Each row was made from one walk, in order. Every step used is in the known rows, and no mark comes twice. Write each row's walk.
Known rows
sutan-batib: [ 15  -3 -43 -17   1  12  -7  13 -19 -16   0   9  16 -11 -38  -1  -6  -3
  -2  22   0  -7   9]
kotuvuk-biselom-kezus-sutan-batib: [ 12   0 -11  -8   1   2 -31  14   1   8 -26  12 -17   5 -34 -16  20 -50
  17  53 -10   6   2]
zigi-kotuvuk-sutan-batib: [ 10  -7 -39 -12  -1   2  12  18   1   7 -16 -10   6  11 -37 -14  -3  14
 -17  18 -17   5  10]
kotuvuk-batib: [ -8 -12 -40  -9 -10  20 -12   2 -18   4   1  -4   3  -8 -21 -28   1   8
   2 -20  -4  -9  15]
zigi-kotuvuk-sutan: [ -6 -19 -37 -14 -18   4  16   3   6  26 -25 -13  -6   7 -19 -14 -12  34
 -28 -21 -13   0 -10]
sutan-batib-kezus-biselom: [  6  -5 -26 -24  -8 -24   9   2  18 -26  -9   0 -13  11 -24  -5  -9 -23
  -3  56  -3  11 -20]
biselom-kotuvuk-kezus-sutan: [ 13   4 -14   2 -15 -10  -6  13 -17   5 -19   2  15 -22 -33 -19  -4  -7
   1   9 -11 -37   5]
kotuvuk-kezus: [  6  -7 -43 -28 -36  11  -7  13 -28  12  -7  16  12   7 -30  -9 -26  13
  -3 -12 -15 -22  -4]
sutan-kotuvuk-kezus: [ 15  -7 -49 -14 -35   0 -10   4 -21  12 -12  16  26   6 -59  -6 -11  19
  10   8  -5 -40  -6]
zigi-kotuvuk: [-11  -5 -58 -31 -19  13  16   4  -1  14  -2  -4   6  -1 -16 -11 -23  26
 -26 -29  -8  -9 -18]
kotuvuk-batib-kezus-biselom: [-19 -19 -21 -18 -16 -12   3  -4  17  -6  -8 -14 -26  15  -8 -31   0 -12
   1  10  -7  10 -13]
biselom-kotuvuk-batib-kezus-sutan: [-17 -10 -11  28   3 -16  -8  -1  14  -4 -15 -22 -12 -13 -14 -33  15 -25
   4   8  -5 -30  16]
batib-biselom-kotuvuk-kezus-sutan: [ 18  -2  -1  -8 -19  18 -21  -2  -8 -13 -21   4 -10 -25 -32 -22  -7 -13
   5  20 -10 -21   4]
batib-kotuvuk: [  0 -14 -29  -5 -30   1  27   3 -29  -4  -7  -3   4 -24 -44   2 -19  15
  -4 -17 -14 -13  15]
sutan-kotuvuk-batib-kezus: [-15 -19 -45  15 -18 -10 -12 -12   6   5  -8  -7  -2  14 -41 -19   9   2
  13   3   3 -31   4]
biselom-kezus-sutan-kotuvuk: [ 20 -11 -21  -3   8 -20 -11 -27   7  18 -15   6  -5 -15 -36  -8  20 -17
  -2  21   7 -27 -28]
kezus-sutan-kotuvuk-batib: [ -1   1 -27   6  -3  12 -10  -9  -5   4  -4 -21  -1 -27 -35 -29  23  -5
  10   8  11 -25  13]
biselom-kezus: [ 10 -23 -36 -18   1 -11 -10 -13  -7  16  -9  25  -2   5 -25  -6  -1  -4
  -9 -10  -7  -8 -26]
sutan-kotuvuk-batib-biselom: [  2 -18 -33  -3 -12  36 -29 -24  -5 -14  -6  -4  -8  -8 -50 -24  11   6
  16   9   7 -12  12]
kezus-biselom-kotuvuk: [ 19 -12 -10  -9   2 -30  12  -7   4 -16 -23   2  13 -19 -38 -18   8   5
  -5  20  -2  -8 -27]
biselom-kezus-sutan-kotuvuk-batib: [  9 -13 -21   6  13 -10 -21 -18   4  18  -5  -5  -9 -10 -36 -28  38 -24
  16  17   1 -21  -3]

Which walk is each row?
[ 25  -1  -6  -2  12 -18  16   9 -15 -10  -1   1 -11 -24 -44   0  10 -41
  11  36 -21   1  19] -> biselom-kezus-sutan-batib-kotuvuk
[  7 -32   3  18  -9 -55  13 -13  30   1 -48  -9 -16   9 -32 -14   8   1
 -11  35 -11   0 -22] -> batib-kezus-biselom-kotuvuk-sutan
[ 14  -7 -22 -46 -34  -5   6  10 -11   2 -15   9   1   5 -26 -16 -17   8
   1  14 -15   1 -26] -> kotuvuk-kezus-biselom
[ 34 -28  -8  -3  12   8 -31 -15   6  -6 -24  20 -29  15 -45  -8  12 -25
   4  45 -17  21   1] -> kotuvuk-sutan-batib-biselom-kezus
[-19  -6 -21  -9 -19   1   6  -9  14   7 -13 -11 -29 -10   6  -6 -17 -15
 -21   1   8 -13 -19] -> batib-kezus-sutan
[ 26  -1 -19 -15  24  -6 -13   2   0  -1  -5  11  -9 -13 -21 -10  14 -43
  -2  40  -5  -1  -7] -> biselom-kezus-sutan-batib
[ 34  -2 -22  -5  -5  12 -30  12 -22 -35  -9  24  15  -3 -64 -12  -7 -13
  21  46 -22 -20  21] -> sutan-batib-biselom-kotuvuk-kezus
[ 17  -4 -31 -24  -4  39 -21  -4  -9 -33  -4  11 -11 -13 -39  -5 -14 -11
   1  31   1  11   9] -> sutan-batib-biselom
[  0 -24 -17   4 -33 -16  -1   7 -16  19 -32  14 -17  12 -58  -6  -1 -11
  19   2 -31   1   6] -> batib-kotuvuk-biselom-kezus
[ 22   2 -34 -13 -32  -2  14  37 -46 -19   3   9  20  -5 -68   1 -22  -5
  22  22 -35 -15  44] -> sutan-batib-kotuvuk-kezus
[-40 -13 -53 -10 -19   5   9   5  12  12   2 -20 -16  23  -4 -33 -15   7
 -12 -28 -16  -9   2] -> zigi-kotuvuk-batib-kezus
[ 28 -15 -24 -22  13  16 -32 -12  -1 -22  -4  28 -19   4 -38  -3   2 -30
   5  37 -10  12  -9] -> sutan-batib-biselom-kezus
[  3 -21 -26  11  -8 -14  -6   7  10  -1 -26  -1 -12  23 -34   0  -7 -10
  -9  35  -8   0  12] -> kotuvuk-sutan-batib-kezus
[  1   2 -37 -60 -33  -2  25  15   0   9  -8   0   0  16 -17 -23 -24  19
 -12   0 -24   3 -33] -> zigi-kotuvuk-kezus-biselom
[ 15 -28 -14  27  -2 -21  -4  -4  -4   9 -41   0  12  -7 -49 -12  10  18
 -10   3 -11 -22   3] -> biselom-kotuvuk-sutan
[ 21 -13 -27   0  -3   6  -6  13 -10  -2 -22   2   6   2 -45  -7   1   2
  -6  31  -9   2  18] -> kotuvuk-sutan-batib
[ 15 -12 -18   5 -17 -17  -7  23 -22  -4 -23  17  -4  15 -73  -3   9 -29
  30  39 -34   3  26] -> sutan-batib-kotuvuk-biselom-kezus
[ 16 -14 -21  -9 -24  13 -24   0 -17 -16 -19  18   5  -5 -49 -15 -16   2
  10   8 -18 -22   3] -> batib-biselom-kotuvuk-kezus
[  8  20 -28 -45 -18  43  -6  21  -3 -17   1  -5 -21  -4 -21 -21 -20 -19
  -3  34 -17   6   8] -> zigi-kotuvuk-kezus-sutan-batib-biselom
[  8 -11 -17 -17   5  -6  -6 -14   3  20 -12   9 -21 -15  -6  -9   7 -23
 -12   1   0  -6 -27] -> biselom-kezus-sutan
[-22  -5 -48 -25 -39  18  -2  15  -2  23 -29  -5  -4  18 -25 -20 -16  22
  -8 -15 -13   0 -13] -> zigi-kotuvuk-biselom
[  0 -14 -30  17   8  -3 -15   2 -17  -6  -8  -4  21 -14 -43 -33  15   5
  13 -10 -11 -29  22] -> biselom-kotuvuk-batib
[ -6   1 -57 -38 -38  12  10  23 -17  20  -3   5  11  15 -21 -17 -32  24
 -11 -27 -25 -20 -11] -> zigi-kotuvuk-kezus
